Each row was made from one small tree. The marks that hang from a mark follow it in brackets, in the order of their numbers. Every link used is in the known rows. Write each row's tree.
Known rows
K222(K142): [ 0.34  0.10  0.72 -0.42  0.59  0.30  0.27  0.53  0.10 -0.60  0.52 -0.88
  0.84  0.94  0.17 -1.47 -1.14 -0.85 -0.14  0.82  1.41  1.04 -0.05  0.74
 -0.74 -0.29  0.83]
K142(K222 K792(K897(K391 K852(K677(K805))))): [ 0.92 -1.22 -2.51 -0.67 -0.03  0.56 -1.56 -2.23  5.69 -3.07  1.56  5.51
  1.61 -2.29  0.25 -0.36 -0.37  1.00 -2.25  1.12  0.09  1.92  1.21 -1.02
 -2.18 -2.15  0.74]
K222(K142(K792(K897(K391 K542 K852(K677(K805)))))): [ 1.93 -1.54 -1.92 -1.91  0.14  1.02 -1.69 -1.53  4.55 -3.48  2.14  3.05
  2.16 -1.31  0.81 -0.27 -1.75 -0.83 -3.15  1.42  3.95  2.96  2.40 -0.91
 -0.41 -0.62  2.46]
K792(K897(K391 K542(K277))): [ 1.13 -1.52 -0.63 -1.77  1.96 -0.21 -1.23  1.76  2.32 -1.67  1.28 -1.55
  1.61 -1.28 -0.91  1.62 -2.34 -1.20 -0.06 -0.27  3.13  0.42  4.28 -1.06
 -1.54  0.67  1.29]
K142(K222 K792(K897(K550))): [-0.19  0.17 -0.64 -1.04  1.28  0.21 -0.92  0.06  1.51 -1.84  0.88  1.95
 -0.41 -1.35 -0.04 -0.30 -1.95  0.37  1.02  0.65 -1.70 -0.50 -0.47  0.06
 -0.83 -1.30 -0.61]
K542(K277(K36)): [-0.84 -0.97 -0.40 -0.91  2.28  0.21  0.18  1.97  1.04  0.08  1.03 -1.41
 -0.05  0.06 -0.76  2.31 -1.22  0.54  0.83 -0.12  0.43 -0.02  0.79  0.74
 -3.03 -0.06 -0.47]
K792(K897(K391 K542(K277(K36)) K550 K852)): [ 0.41 -1.61 -1.99 -3.34  2.53  0.46 -2.02  2.90  1.94 -2.15  2.41 -2.76
  1.69 -1.13 -0.95  2.50 -4.80  0.28  0.54  1.36  3.30  1.59  3.86 -0.28
 -2.61  0.73  1.30]
K222(K142(K792(K897(K391 K542(K277) K550)))): [ 0.67 -1.20 -0.59 -2.31  3.51 -0.12 -2.19  2.19  0.91 -2.14  2.14 -1.37
  1.69 -1.45 -0.62  0.25 -4.68 -1.37  1.64  0.97  3.86  0.81  3.16 -0.41
 -2.65  0.36  1.86]
K792(K897(K391(K142(K222)) K542(K277) K852(K677))): [ 1.64 -1.80 -2.01 -2.69  0.76 -0.71 -1.70  1.96  3.27 -3.15  2.04  2.99
  2.06 -1.16 -0.98  0.84 -3.88 -0.28 -0.42  1.49  1.93  1.38  6.54 -0.80
 -5.26 -1.70  1.47]
K897(K391 K542(K277) K550 K852): [-0.03 -0.85 -2.33 -1.66  1.32 -0.70 -2.80  1.44 -1.44 -0.48  1.37 -0.79
  2.05 -1.68 -0.67  1.54 -4.23  0.64  2.53  1.41  2.68  1.12  3.86 -1.03
 -1.81 -0.29  1.38]
K142(K792): [-0.41 -0.15 -0.07 -0.10  0.42 -0.05 -0.54 -1.70  0.32 -0.15  0.33  1.84
 -0.80 -0.79  0.37  0.37 -0.24  0.00  0.02 -0.22 -0.76 -0.49 -0.80 -0.67
 -0.39 -0.50 -0.44]
K852(K677): [ 0.66 -0.11 -0.68 -0.19 -0.74 -0.02 -0.48  0.95 -0.27 -0.20 -0.14  1.11
 -0.65 -0.02  0.20 -0.46  1.25  0.56  0.29  0.09  1.11 -0.19  0.85  0.74
 -1.20  0.11  0.76]
K36(K277): [ 0.36 -0.37  0.72 -0.48  0.52 -0.63 -0.26  0.89  0.77  0.41  0.34  0.40
  0.39 -0.17 -0.04  0.86 -0.74  0.95  0.80 -0.28  1.00 -0.61  1.23 -0.94
 -0.67 -1.91  0.26]
K222(K142(K792(K897(K391 K550 K852(K677))))): [ 1.20 -0.30 -0.98 -1.95  0.73  0.57 -2.59  0.71  1.78 -2.58  1.62  0.74
  1.85 -0.75  0.05 -2.27 -3.36  0.10  0.16  2.18  4.11  2.43  2.02  0.57
 -3.49 -0.19  2.55]
K897(K542): [ 0.56 -0.41 -0.70 -1.06 -0.30 -0.06 -0.26 -0.34 -0.55 -0.55  0.45  0.37
 -0.59 -0.31  0.50  1.03 -0.59 -0.71 -0.33  0.05  0.58 -0.43  1.37 -0.79
  1.38  0.09  0.34]
K542(K277): [-0.38 -0.40 -0.24  0.21  1.54 -0.38 -0.42  1.23 -0.18  0.55  0.12 -0.44
  0.88 -0.43 -0.73  1.34 -1.02  0.27  1.65 -0.43  0.53 -0.04  1.18  0.35
 -1.60 -0.48 -0.14]
K142(K222): [-0.20  0.09 -0.52 -0.16 -0.05 -0.17  0.06 -0.45  0.67 -0.69  0.40  2.00
 -0.27 -0.39  0.07 -0.43 -0.25  0.32  0.46  0.52 -1.78 -0.56  0.06 -0.11
 -1.03 -1.59 -0.60]
K792(K897(K391 K550(K277(K542)) K852)): [ 0.53 -0.95 -1.21 -2.51 -0.29  1.12 -2.18  3.23  1.95 -2.38  3.15 -2.86
  2.58 -0.77 -0.23 -0.73 -2.29  1.13  0.05  0.90  1.24  2.87  3.07 -1.51
 -0.54 -0.36  1.53]
K852(K677(K550(K277(K36 K542)) K805)): [-0.36 -1.22 -2.85 -1.46 -0.07  0.81 -0.55  3.50  0.20 -1.21  3.42 -0.74
  1.03  0.05  0.71  2.24  2.87  2.52 -0.89 -0.23 -1.63  0.68 -0.89  0.36
  0.56  0.06  0.46]
K391(K897(K792 K852)): [ 0.25 -0.18  0.00 -1.08 -1.60 -0.39  0.16 -1.62  2.19 -1.40  0.08  1.92
  0.91 -0.75 -0.56  2.36 -2.25 -0.11 -1.13  0.53 -0.19  1.65 -0.05 -0.14
 -1.02 -1.54 -0.36]
K677(K550 K805 K852): [-0.41  0.58 -1.81  0.44  0.57 -0.98 -0.74 -1.61 -0.62  0.48  0.22  1.15
  3.46 -0.85  0.43  2.73  0.88  0.90 -1.46  0.11  0.23  1.19 -3.34  0.56
  4.45 -0.06 -0.69]
K142(K222 K792(K897(K542 K852))): [ 0.83 -0.58 -1.10 -2.32 -0.27  0.62 -1.18 -3.26  3.43 -2.98  1.52  4.08
 -0.26 -1.49  0.92  1.34 -2.86 -0.64 -1.37  0.74 -1.78  0.49  1.71 -1.65
  0.54 -2.57 -0.38]
K391(K142(K222 K792) K897(K542 K550(K277) K852)): [-0.36 -1.01 -2.11 -2.98 -1.24 -0.67 -0.90 -0.16  0.76 -3.16  2.69  3.78
  1.56 -1.41 -0.05  2.11 -3.86  0.83 -0.23  1.72 -2.40  0.95  2.12 -2.07
 -1.62 -3.56 -0.28]
K142(K792(K897(K852))): [ 0.55 -0.26  0.16 -1.08 -0.03  0.89 -0.98 -2.39  3.05 -1.65  0.77  1.88
  0.67 -0.87  0.37  0.48 -2.05 -0.19 -1.57  0.17 -0.02  1.37  0.35 -0.70
  0.26 -0.98 -0.12]
K391(K142(K222 K792) K897(K852)): [-0.18 -0.50 -0.64 -1.16 -1.36 -0.50  0.57 -1.56  3.26 -2.54  1.16  5.92
  0.88 -0.88 -0.16  1.01 -2.85 -0.03 -2.04  1.65 -1.98  1.13  0.45 -1.02
 -2.34 -3.19 -1.17]
K142(K792(K897(K391 K542 K550 K852(K677)))): [ 1.37 -0.91 -2.34 -2.64 -0.29  0.29 -3.18 -0.04  1.18 -2.63  1.56  1.64
  0.44 -1.99  0.40  0.33 -2.66  0.30  0.04  1.34  3.23  0.99  3.22 -0.99
 -1.32  0.22  2.08]

Which tree is each row?
[-0.16 -0.50 -1.35 -1.93  0.12 -0.22 -1.48  1.42 -2.39 -0.62  1.52 -2.11
  0.64 -0.53  0.17  1.07 -1.00  0.81  1.96  0.10 -0.38 -0.20  1.67 -1.05
  0.65 -0.39  0.88] : K897(K542 K550(K277))
[-0.78  0.13 -1.96 -0.20  0.54 -0.88 -1.25 -1.71 -0.72  0.10  1.28 -0.25
  4.57 -0.86  0.29  2.93  1.44  1.73 -0.95 -0.54 -0.49  1.53 -2.52 -0.33
  3.66 -0.95 -0.30] : K677(K550(K277) K805 K852)
[ 0.28 -1.09 -0.88 -1.87 -1.16 -0.80  0.94 -0.42  2.40 -2.79  1.36  5.37
 -0.57 -1.12  0.05  1.99 -2.02 -1.23 -1.98  1.02 -1.92 -0.69  1.23 -1.46
 -1.06 -2.09 -1.00] : K391(K142(K222 K792) K897(K542))
[ 0.50 -2.06 -0.99 -3.99  1.89  0.01 -0.78  4.24  1.33 -3.08  3.41 -4.00
  1.39  0.02 -1.04  1.12 -2.90 -0.13 -1.22  0.90  1.17  0.81  3.63 -1.28
 -3.41  1.23  1.69] : K792(K897(K391(K142) K542 K550(K277(K36))))
[ 1.81 -0.61 -1.76 -2.99  0.55 -0.08 -3.03 -0.75  0.79 -3.14  2.50  1.15
  2.02 -0.98  0.86  0.13 -2.77 -0.96 -0.89  1.45  3.78  1.34  2.37 -0.40
 -1.15  0.10  2.80] : K222(K142(K792(K897(K391 K542 K852(K677(K550))))))
[ 1.00 -1.11 -1.66 -2.03 -1.11 -0.78 -0.98  0.22  1.16 -1.58  0.41  2.99
  0.73 -1.46 -0.59  4.43 -2.55  0.12  0.46  0.29  1.84  1.19  3.50  0.17
 -2.40 -1.79  0.60] : K391(K897(K542(K277) K792 K852(K677)))
[ 0.00 -0.75 -2.10 -2.24  0.27 -2.43 -2.76 -0.33 -0.98 -2.07  2.68  2.49
  2.59 -0.98 -1.14  0.42 -2.21  1.56  1.25  1.23 -2.50  0.71  2.60 -0.94
 -6.75 -2.64  1.28] : K897(K391(K142(K222)) K792 K852(K677(K550(K277))))
[ 0.23 -1.80 -0.76 -4.34  2.66  0.91 -1.70  1.96  2.07 -3.50  3.95 -3.56
  1.02 -0.56  0.02  0.25 -3.27 -0.54 -0.58  1.06  2.26  1.09  1.88 -1.20
 -3.16  0.32  2.12] : K222(K142(K792(K897(K391 K542 K550(K277(K36))))))
[ 0.96 -0.64 -2.90 -2.04 -0.92 -0.37 -2.83  1.13 -1.40 -1.20  1.10  0.63
  0.56 -1.26  0.26 -0.09 -1.98  0.96  1.13  1.91  3.13  0.98  3.56 -0.65
 -1.45  0.28  2.26] : K897(K391 K542 K550 K852(K677))
[ 0.21 -0.81 -0.57 -1.69  1.31  0.21 -1.65  2.61  0.80 -1.72  1.76 -3.94
  2.53 -0.79 -0.99 -0.85 -1.18  0.78  0.83  0.11  1.62  1.10  2.01 -0.87
 -1.86  0.56  1.68] : K792(K897(K391 K550(K277)))
[ 0.77 -0.86 -1.69 -1.62  0.29 -0.88 -2.13 -0.81 -0.49 -0.59  0.55  2.28
 -0.03 -1.27 -0.36  3.44 -2.71  0.38  1.78  0.16  0.49  0.58  3.66  0.03
 -3.12 -1.71  0.72] : K897(K542(K277) K792 K852(K677))
[ 0.11 -1.44 -0.81 -1.43  2.17 -1.63 -1.62 -0.03  0.02 -0.57  0.93 -0.14
  0.34 -1.77 -1.24  2.71 -2.85 -0.86  1.57 -0.17  0.99 -0.38  3.22 -1.29
 -3.80 -0.29  0.84] : K897(K391 K542(K277) K792)
[-0.23 -0.84 -2.02 -2.41 -0.25  0.56 -1.08  3.99 -1.16 -1.05  3.40 -1.92
 -0.23  0.47  0.68  1.74  1.81  2.09  0.36 -0.18 -1.14 -0.18  0.48  0.32
 -1.03  0.32  0.68] : K852(K677(K550(K277(K36 K542))))
[-0.37 -1.15 -2.15 -3.30  2.46  0.63 -1.78  0.56  2.39 -2.55  2.55  1.71
 -0.11 -1.68 -0.03  3.41 -5.07  0.60  1.19  1.29 -1.10  0.40  2.03 -0.33
 -2.41 -2.13 -0.66] : K142(K222 K792(K897(K542(K277(K36)) K550 K852)))
[-0.90 -0.74 -2.38 -1.90  0.56  0.42 -0.49  1.25  0.70 -0.70  3.39 -1.09
  2.95 -0.31  0.74  3.84  1.47  1.97 -2.18 -0.08 -1.49  1.91 -2.52 -0.29
  3.42 -0.55 -0.95] : K677(K550(K277(K36 K542)) K805 K852)
[ 0.69 -1.08 -1.08 -2.73  2.65  0.16 -2.85  0.97  1.28 -2.43  2.35 -0.61
  2.64 -1.54 -0.41  0.63 -6.07 -0.93  1.19  1.66  3.99  2.15  3.63 -0.70
 -2.60 -0.64  1.91] : K222(K142(K792(K897(K391 K542(K277) K550 K852))))
[ 0.71 -1.41 -0.11 -1.89  0.87 -1.96 -0.54 -0.17 -0.02 -1.44  1.15  1.09
 -0.03 -0.76 -1.08  1.10 -2.89 -1.57 -0.90  0.68 -0.43 -0.15  2.69 -1.63
 -3.81  0.30  0.92] : K897(K391(K142) K542 K792)
[-0.52 -0.16 -2.17 -0.71 -0.13 -0.20 -1.05  0.31 -0.11 -0.25  2.39 -0.09
  3.85 -0.86  0.84  2.84  1.67  1.72 -1.37 -0.38 -1.20  1.89 -2.00 -0.60
  4.73 -0.92 -0.62] : K677(K550(K277(K542)) K805 K852)
[ 0.37 -1.12 -2.32 -2.03 -0.57 -0.93 -1.35  2.43 -0.22 -1.72  1.24  3.93
  1.11 -1.50 -0.51  3.30 -3.98  0.59  0.94  1.49  2.03  0.95  3.55  0.10
 -2.83 -1.35  0.52] : K391(K142(K792) K897(K542(K277) K550 K852(K677)))
[ 1.01 -0.26 -0.76 -1.82  0.41  0.32 -0.78  2.10 -0.33 -1.49  0.57 -1.61
  0.13 -0.46  0.05  0.90 -2.02 -0.66  0.22  0.34  1.12  0.08  1.34  0.05
  1.93  0.87  0.74] : K792(K897(K542 K550))
[ 1.47 -0.19  0.06 -1.49 -0.08  1.21 -1.20 -1.11  3.15 -2.42  1.08  2.12
  0.98  0.07  0.75 -1.20 -2.05 -0.53 -1.32  1.08  2.51  2.20  1.31  0.77
 -1.82 -1.11  1.38] : K222(K142(K792(K897(K852(K677)))))
[ 0.02 -0.59 -0.14 -0.89 -1.53 -0.34  0.58 -1.09  2.61 -1.80  0.79  3.91
  1.22 -0.48 -0.19  1.53 -2.55 -0.28 -2.49  1.13 -0.04  1.57  0.44 -0.81
 -1.26 -1.49 -0.51] : K391(K142(K792) K897(K852))
[ 0.77 -0.16  1.29 -1.02  1.43  0.88  0.00 -0.48  2.67 -1.88  1.02  0.23
  0.64  0.15  0.33 -0.88 -1.84 -1.51 -1.33  0.30  1.46  1.01 -0.12  0.33
 -0.69 -0.29  0.58] : K222(K142(K792(K897)))
[ 0.98 -0.95 -0.84 -1.99 -2.33 -0.38  0.80  0.48  1.70 -2.18  0.95  2.26
  1.39 -0.05 -0.12  2.15 -2.89 -1.00 -2.82  1.33  1.14  1.70  2.34 -1.00
  0.54 -0.95  0.21] : K391(K142 K897(K542 K852))
[ 1.71 -1.31 -1.74 -2.51 -0.60  0.49 -2.37 -1.55  3.16 -2.91  1.59  2.47
  0.30 -1.83  0.65  0.60 -1.70 -0.44 -1.72  0.71  3.07  1.09  3.62 -1.59
 -1.41 -0.23  1.89] : K142(K792(K897(K391 K542 K852(K677))))
[ 0.90 -0.89 -1.14 -0.94 -0.88 -0.78 -1.27  0.87  1.05 -1.24  0.95  2.02
  1.48 -0.06 -0.58 -1.19 -1.48  0.44 -1.08  1.63  2.42  1.70  3.49 -0.39
 -4.47 -0.17  1.68] : K897(K391(K142) K852(K677))
[-0.40 -1.61 -0.19 -3.18  1.44  1.14 -0.10  4.53  2.16 -2.62  3.92 -1.56
 -0.15  0.24 -0.27  1.05 -2.18  0.67 -1.12  0.42 -2.13  0.80  0.94 -0.58
 -2.31 -0.02 -0.27] : K391(K142(K792(K897(K550(K277(K36 K542))))))
[ 0.39  0.14  0.70 -1.14  1.83  0.76 -0.80  1.15  0.81 -1.64  1.03 -0.71
  0.80 -0.10  0.09 -1.22 -2.80 -0.77  0.49  0.97  1.53  0.94 -0.49  0.98
 -0.64  0.16  0.70] : K222(K142(K792(K897(K550))))
[ 0.50 -0.40 -0.61 -1.77 -0.55 -0.63 -1.23 -2.77 -0.20 -0.95  0.56  1.57
 -0.33 -0.84  0.18  2.36 -2.94 -0.49 -0.26  0.42 -1.03  0.69  1.17 -1.12
 -0.34 -1.27  0.13] : K897(K542 K792 K852)
